Every row comes from one small tree of marks. Brackets hold a mark, then the marks that hang from it, in alphabetical order. Every link used is in the known rows. Which tree was each row made from?
(in the rows, 128 means zero)
Known rows
(sose rarom (zode befud rego)): [113 110 118 130 137 148  62 109  89 114 140 152 141 158 143 135 115 136
  85  78 113  36 154  55 104  71 132 150 124 106 112 119 114 116 100 138
 123 173  75 179 128  91 135 141 154 120 124  93 140 122 143 144 198 139
 100 125 131 215 133 122]
(tilu (rego (mudu sose))): [128 122 132 120 123 117 167 137 132 133 131 120 119  78 125 134 131 117
 156 151 134 140 113 151 139 130 111  97 140 116 119 114 130 160 142 126
 135 119 163 132 130 143 123 122 105 133 147 129 144 134 108 112 114 123
 117 159 142 135 145 118]
(zode befud): [125  94 127 127 138 110 116 136 122 116 141 151 133 136  98 135 133 135
 108 115 138  96 150  66 152  73 117 164 114  84 167 114 134 138 136 132
 125 190 105 126 122 126 128 111 128 101 144 147 151 117 130 122 142 127
 155 121 106 211 148 117]
(zode befud (rego tilu) (sose rarom)): [116 111 132 134 145 142 113 122 132  99 122 151 138 146 170 121 142 126
  93 104 121 135 140 104 112  97 144 149 104 122  80 122 133 103 106 144
 125 114  51 158 136 131 120 163 151 110 122 125 120 126 142 144 169 152
  84  65 164 107 142 123]
(dirif (mudu (rego tilu) sose viza) rarom): [157 155 129 127 140 124 194 149 178 142 108 103 103 113 128 112 159 132
 177 152 136 172  95 196 131 199 124 104 131 185 105 133 141 145 164 130
 129 144 216  86 121 136 123 145 139 124 138 126  97 157 107 119  32 117
 126 143  89 100  98 141]
(dirif (mudu (sose zode) viza)): [147 160 116 129 137 115 118 133 128 152 144 104 102 131  95 130 110 141
 146 114 141 109 118 124 106 142 124 134 137 143 235 149 130 159 135 125
 135 154 158 134 115 119 134  85 152 127 134 128 131 133 102 115  97 108
 194 160 107 131 112 132]
(viza (mudu (rego tilu))): [133 124 128 133 127 112 165 145 140 129 124 127 139  98 109 132 125 123
 150 136 136 197 113 150 135 175 106 131 133 125 157 122 163 142 143 109
 120 121 159  76 126 124 131 141 118 118 138 109 125 122 140 138  86 131
  93 129  77 202 144 124]
(rego (mudu (sose rarom) viza) tilu): [143 167 129 109 113 121 184 132 167 147 123 118 110 109 132 123 140 141
 135 158 135 163 141 164 141 172 111 105 118 104 124 152 108 119 127 118
 132 124 114 111 130 156 121 125  79 124 124 159 119 136 111 137 101 122
 193 159 134  81 100 135]
(sose rarom (zode rego)): [116 110 117 136 119 122  75 107  90 124 144 128 145 158 138 144 106 137
 108  86 107 101 137  78  99  79 126 145 134 108 103 117 103 118 108 123
 123  84  98 175 126  94 137 130 152 132 129  81 141 119 144 144 171 130
 107 126 126 207 123 131]
(befud (zode rego)): [115  90 141 150 120 117  59 123  51 124 128 130 150 145 111 142 102 121
 118 120 123 137 127 114 146  82 145 158 142 104 115 108 119 137 142 127
 127 127 140 161 124 124 138 126 150 143 135 124 143 106 130 114 140 119
 107 119 128 155 156 122]
(viza (mudu rego (sose (zode befud)))): [132 120 118 131 151 159 105 125 131 127 136 142 116 132 116 118 121 127
 143 106 137  46 121 102 114 131 123 128 129 162 145 120 179 139 120 135
 128 227 153  95 123 100 131 117 154 131 127 104 126 136 131 125 141 134
 109 168 106 153 124 122]
(rego mudu tilu): [131 117 130 126 109 106 151 143 147 144 127 120 139 100  85 143 141 124
 119 160 133 188 145 149 139 160  98 122 134  73 184 125 108 158 136 118
 124  93 141 101 133 145 126 109  60 123 142 150 145 114 124 136 108 119
 159 130 112 187 162 117]
(zode befud sose): [128  96 128 136 146 128 118 130 132 110 139 147 132 138 115 126 136 128
 105 112 135 110 143  63 138  65 139 164 106 118 154 114 148 129 125 142
 126 136  92 124 126 137 124 106 147 108 138 153 151 119 139 125 152 139
 160  70 145 122 149 117]
(befud (zode rego (sose rarom))): [123  98 140 149 130 138  60 104  69 112 127 131 140 142 150 134 108 129
 115 100 111 121 124 113 114  83 156 157 120 130  19 102 125 110 118 131
 123  44  91 161 125 132 129 127 170 141 120 130 133 113 145 131 173 140
 115  69 180  57 145 129]
(sose (zode befud (rego tilu))): [100 105 120 139 132 136  59 122 121 124 130 142 148 150 126 141 120 120
  80 117 128 112 149  96 119  85 133 149 141  92 224 123 127 140 112 141
 130 192 112 173 132  99 136 145 137 138 134  94 137 119 139 132 159 133
  93 118 118 206 154 114]
(rego (mudu sose viza) tilu): [131 160 130 117 114 108 178 144 170 147 122 112 112 111 110 125 135 126
 135 177 145 179 134 175 157 164 118 111 130 112 210 153 117 137 141 124
 137 140 152 108 129 154 125 110  77 136 129 164 123 133 105 114  80 113
 185 157 118  81 121 130]
(viza (mudu rego (sose rarom))): [149 119 128 123 130 132 183 134 128 123 133 132 114 118 142 117 126 139
 167 109 125 119 103 130 123 154 110 124 111 163  22 112 163 108 138 114
 121 132 130  83 123 128 123 127 151 106 122 114 108 137 127 134 106 134
 110 165 110 127 105 138]
(mudu (sose rarom (zode rego)) viza): [118 154 115 125 126 130 108 113 107 135 137 120 118 168 155 128 104 137
 123 103 118  84 127 100 117  81 144 131 128 147 136 146 117  96 114 130
 136 133 100 184 124 108 136 130 163 139 116  94 118 137 122 123 147 123
 136 152 135 106  78 147]
(zode (rego tilu) (sose rarom)): [118 110 131 137 124 119 130 121 137 111 123 128 145 144 157 128 129 125
 110 113 116 197 125 126 111 111 137 144 115 123  81 117 121 104 116 128
 125  39  70 155 133 136 120 155 147 118 123 109 120 122 145 146 150 143
  91  66 159  86 135 133]
(mudu rego sose): [120  98 127 131 117 102 165 142 148 120 126 125 119 140 121 121 136 126
 149 140 134 141 101 117 155  83 114 136 133 160 128 107 138 113 152 125
 135 137 140  95 117 124 125 125 141 124 133 114 120 133 129 105  93 116
 118 147 115 108 106 137]
(rego (mudu viza) tilu): [133 166 130 116 113 104 163 143 157 145 123 119 134  94  98 140 128 127
 121 166 142 187 149 156 153 167 117 114 136  86 236 159 108 150 138 117
 128 111 148 106 133 147 131 114  69 128 137 164 145 118 126 130  92 116
 182 126  96 182 137 124]
(sose rarom (zode befud (rego mudu))): [124 132 122 122 129 161  65 108  94 125 137 150 145 135 129 136 129 129
  98  99 112  21 155  83  93 138 125 120 130 107 105 136 104 133  94 131
 119 166 101 161 141  99 135 128 115 124 114 122 141 122 135 153 211 137
  98 137 129 236 151 118]

Which tree is each row?
[165 103 130 132 137 123 172 141 144 126 124 111 106 126 111 118 164 138
 182 127 124 126  88 151 117 175 113 115 126 195  33  96 141 149 163 129
 122 132 212  86 121 121 120 120 152 109 137 124 107 149 108 120  62 119
 108 151  96 126 116 135] => (dirif (mudu rego sose) rarom)
[128 161 118 124 118 119 129 129 164 164 130 103 113 115 110 131 118 130
 123 163 141 146 141 164 130 155 121 105 146 101 251 153 111 144 119 126
 138 143 155 119 129 132 130 103  84 158 135 134 132 134 116 126  97 111
 200 164 126  94 119 128] => (rego (mudu (sose zode) viza) tilu)
[122 110 131 128 147 143 110 116 113  92 134 154 138 162 157 124 136 127
 103  88 119  80 138  73 113  81 151 153 101 146  67 122 133 102 110 142
 124 119  57 163 133 125 125 143 165  99 115 128 136 126 143 137 195 149
  90  69 158 122 137 126] => (zode befud rego (sose rarom))
[115 150 126 120 118 102 184 148 181 133 114 121 115 125 136 121 130 124
 140 171 146 186 109 163 174 113 128 128 139 156 203 139 140 109 152 128
 140 150 147  98 118 138 130 149 127 140 133 115  99 141 128 107  57 115
 143 141 104  74  89 141] => (mudu (rego tilu) sose viza)
[107 157 124 124 115  93 173 150 156 132 118 125 134 114 121 129 123 125
 126 160 141 191 125 154 171 112 124 131 144 128 224 145 129 121 152 114
 130 124 150  98 120 126 138 154 118 130 137 112 125 130 148 116  71 118
 129 111  81 167 103 135] => (mudu (rego tilu) viza)
[129 115 146 139 117 152  93 116 114 133 110 120 128 121 146 126 128 123
 130 145 118 146 129 182 120 164 124 111 136 106  25 117 106 130 120 139
 128 131 126 141 134 151 122 136 105 155 121 137 104 121 114 136 138 126
 117 160 170  50 147 125] => (befud (zode (rego (mudu (sose rarom)) tilu)))
[120 108 128 123 111 115 172 135 187 125 116 126 120 125 153 117 138 136
 142 143 128 176 110 152 143  98 101 128 124 136  56 103 129 100 136 124
 131 122 105  95 118 137 116 153 129 124 132  98  90 137 134 130  92 129
 118 147 129  77  93 138] => (mudu (rego tilu) (sose rarom))
[133 178 131 112 150 162 131 117 119 106 128 154 133 138 153 119 145 125
 106 116 124  63 151 103 114 156 162 110 109 157 117 169 123 108 109 135
 124 109  89 147 145 135 128 140 129 108 106 168 140 130 136 136 196 142
 107  76 149 124 135 129] => (zode befud (rego (mudu viza)) (sose rarom))
[127 159 130 116 122 122 167 138 118 128 130 120 124 148 120 126 136 117
 139 156 134 123 121 151 146 162 145 107 135 157 184 168 116 125 140 126
 137 133 160 147 135 137 131 122 111 123 115 156 133 131 102 106 125 112
 117 158 118 119 118 137] => (zode (rego (mudu sose viza)))
[136 128 118 135 126 146 130 122 149 143 126 118 116 114 149 122 111 137
 149 111 125 137 110 148  94 162 104 116 131 136  78 109 161 124 117 118
 123 127 134  92 124 110 123 134 140 145 127  74 105 137 136 149 105 139
 113 164 123 115 106 132] => (viza (mudu (rego tilu) (sose rarom zode)))
[111 148 117 125 149 140  89 125 104 124 138 138 120 173 133 123 113 125
 108 115 135  47 137  81 137  77 161 137 134 151 235 153 137 116 118 144
 142 230 120 182 125 105 139 128 168 137 119 113 137 134 118 105 156 123
 126 148 126 125 103 130] => (mudu (sose (zode befud rego)) viza)
[118 100 141 151 126 142  61 109 102 118 117 125 139 133 160 131 110 126
 106 114 115 178 127 141 115 102 150 150 127 106  32 102 122 117 115 135
 124  55  83 152 126 140 123 144 154 149 128 120 117 115 149 140 153 142
 108  63 184  40 149 125] => (befud (zode (rego tilu) (sose rarom)))
[121 158 125 114 118 117 191 142 174 129 115 126 110 123 161 115 126 136
 138 150 134 169 114 159 158 109 121 120 124 147 116 133 133  91 142 122
 135 133 109  95 118 136 125 163 138 129 123 110  90 146 136 120  76 126
 141 141 115  70  69 147] => (mudu (rego tilu) (sose rarom) viza)
[109 104 119 136 139 134  55 119  93 116 143 145 147 163 115 137 119 123
  90  94 126  57 146  56 118  71 139 151 139 111 198 126 123 138 113 138
 129 192 115 176 128  89 137 128 152 129 131  96 151 118 136 128 185 129
  94 125 118 233 152 117] => (sose (zode befud rego))
[121 171 131 125 127 118 151 136 140 131 116 119 149 127 135 130 140 110
 118 156 133 191 130 171 129 171 153 110 135 146 224 170 119 128 126 127
 131  47 136 140 144 142 131 136 106 135 116 158 142 126 133 128 127 128
 109  71 137  95 147 129] => (zode (rego (mudu viza) tilu) sose)
[159 109 129 125 132 127 163 126 113 126 144 125 108 125 121 123 123 144
 155  89 123 127 120 110 113 140 108 137  98 117  38 117 156 121 133 116
 124 130 112 112 123 140 120 102 134  99 125 140 122 129 111 139 119 135
 164 166 124 122 116 131] => (viza (mudu (sose rarom)))
[153 111 129 135 134 110 156 145 161 137 114 111 131 101 111 130 163 131
 160 133 124 183 103 169 113 192 107 113 135 148  77 108 129 170 162 125
 115 111 206  81 125 124 125 143 125 111 148 113 117 136 130 140  51 125
 101 117  73 203 141 127] => (dirif (mudu (rego tilu)) rarom)
[132 164 141 132 129 161  87 109  77 126 122 130 137 115 151 128 113 124
 126 129 117  98 140 154 118 157 165 119 128 148  69 148 109 124 115 128
 122  44 120 145 134 144 134 125 133 149 111 167 137 120 142 132 178 132
 130  77 170  55 138 129] => (befud (zode (rego (mudu viza)) (sose rarom)))
[136 109 144 134 121 151  91 114  78 128 120 127 125 130 131 127 123 128
 140 133 114  95 125 147 121 154 132 116 134 124   4 114 108 125 125 130
 126 121 124 144 132 142 125 118 124 148 115 149 119 119 115 128 159 125
 114 164 168  68 141 127] => (befud (zode (rego (mudu (sose rarom)))))
[133 128 133 119 143 162 117 116 117 100 133 153 141 138 144 122 157 123
 108 104 116  73 143  96  99 143 143 122 109 147  60 135 121 116 103 138
 119 104  79 143 144 130 121 132 125 104 109 160 140 125 137 146 208 147
  86  81 161 136 157 122] => (zode befud (rego mudu) (sose rarom))
[124 178 128 109 123 105 164 136 114 137 130 124 129  62 126 146 128 121
 146 146 138 135 136 139 148 141 122  93 146 108 199 157 121 158 143 109
 129  95 171 134 133 141 138 136 101 130 147 139 161 130 131 115 119 120
 134 124 109 216 143 121] => (tilu (rego (mudu viza)))
[130 111 120 123 134 148  90 122 133 140 142 134 113 133  95 127 132 131
 117 132 135  40 146  93 122 123 113 119 133 105 175 121 124 151 111 144
 131 208 133 120 129 118 123  86 103 138 130 143 149 127 114 124 159 125
 175 167 140 141 143 114] => (rego (mudu (sose (zode befud))))
[121 110 145 150 124 144  64 118 111 133 112 119 149 111 120 134 124 108
 116 157 125 186 127 177 118 162 150 127 147 115 118 117 116 155 121 135
 124  56 142 134 139 144 127 126 110 162 127 149 133 110 135 130 143 132
 102  74 169  59 187 116] => (befud (zode (rego mudu tilu) sose))
[134 108 132 127 111 108 164 138 173 143 124 114 122 111 104 127 145 125
 139 168 137 184 128 160 142 158 103 115 131  99 147 121 116 147 137 129
 135 129 141 100 129 154 115 104  72 131 137 156 125 128 105 125  99 117
 166 160 132  97 146 123] => (rego (mudu sose) tilu)
[126 157 124 111 119 116 189 137 145 117 125 129 109 134 155 116 123 141
 150 132 129 114 114 129 156  93 127 124 120 166  91 134 133  87 143 120
 133 130 115 109 116 128 130 146 149 120 119 118 108 142 134 115  93 120
 147 144 117  94  57 150] => (mudu rego (sose rarom) viza)
[146 104 117 139 131 131 109 121 107 146 151 111 110 134  98 134 102 132
 148  96 131 115 118 106 108 137 114 137 126 117 159 116 161 152 124 124
 128 151 156 123 120 115 129  74 137 132 135 114 145 125 111 129 120 127
 165 170 121 131 134 123] => (viza (mudu (sose zode)))
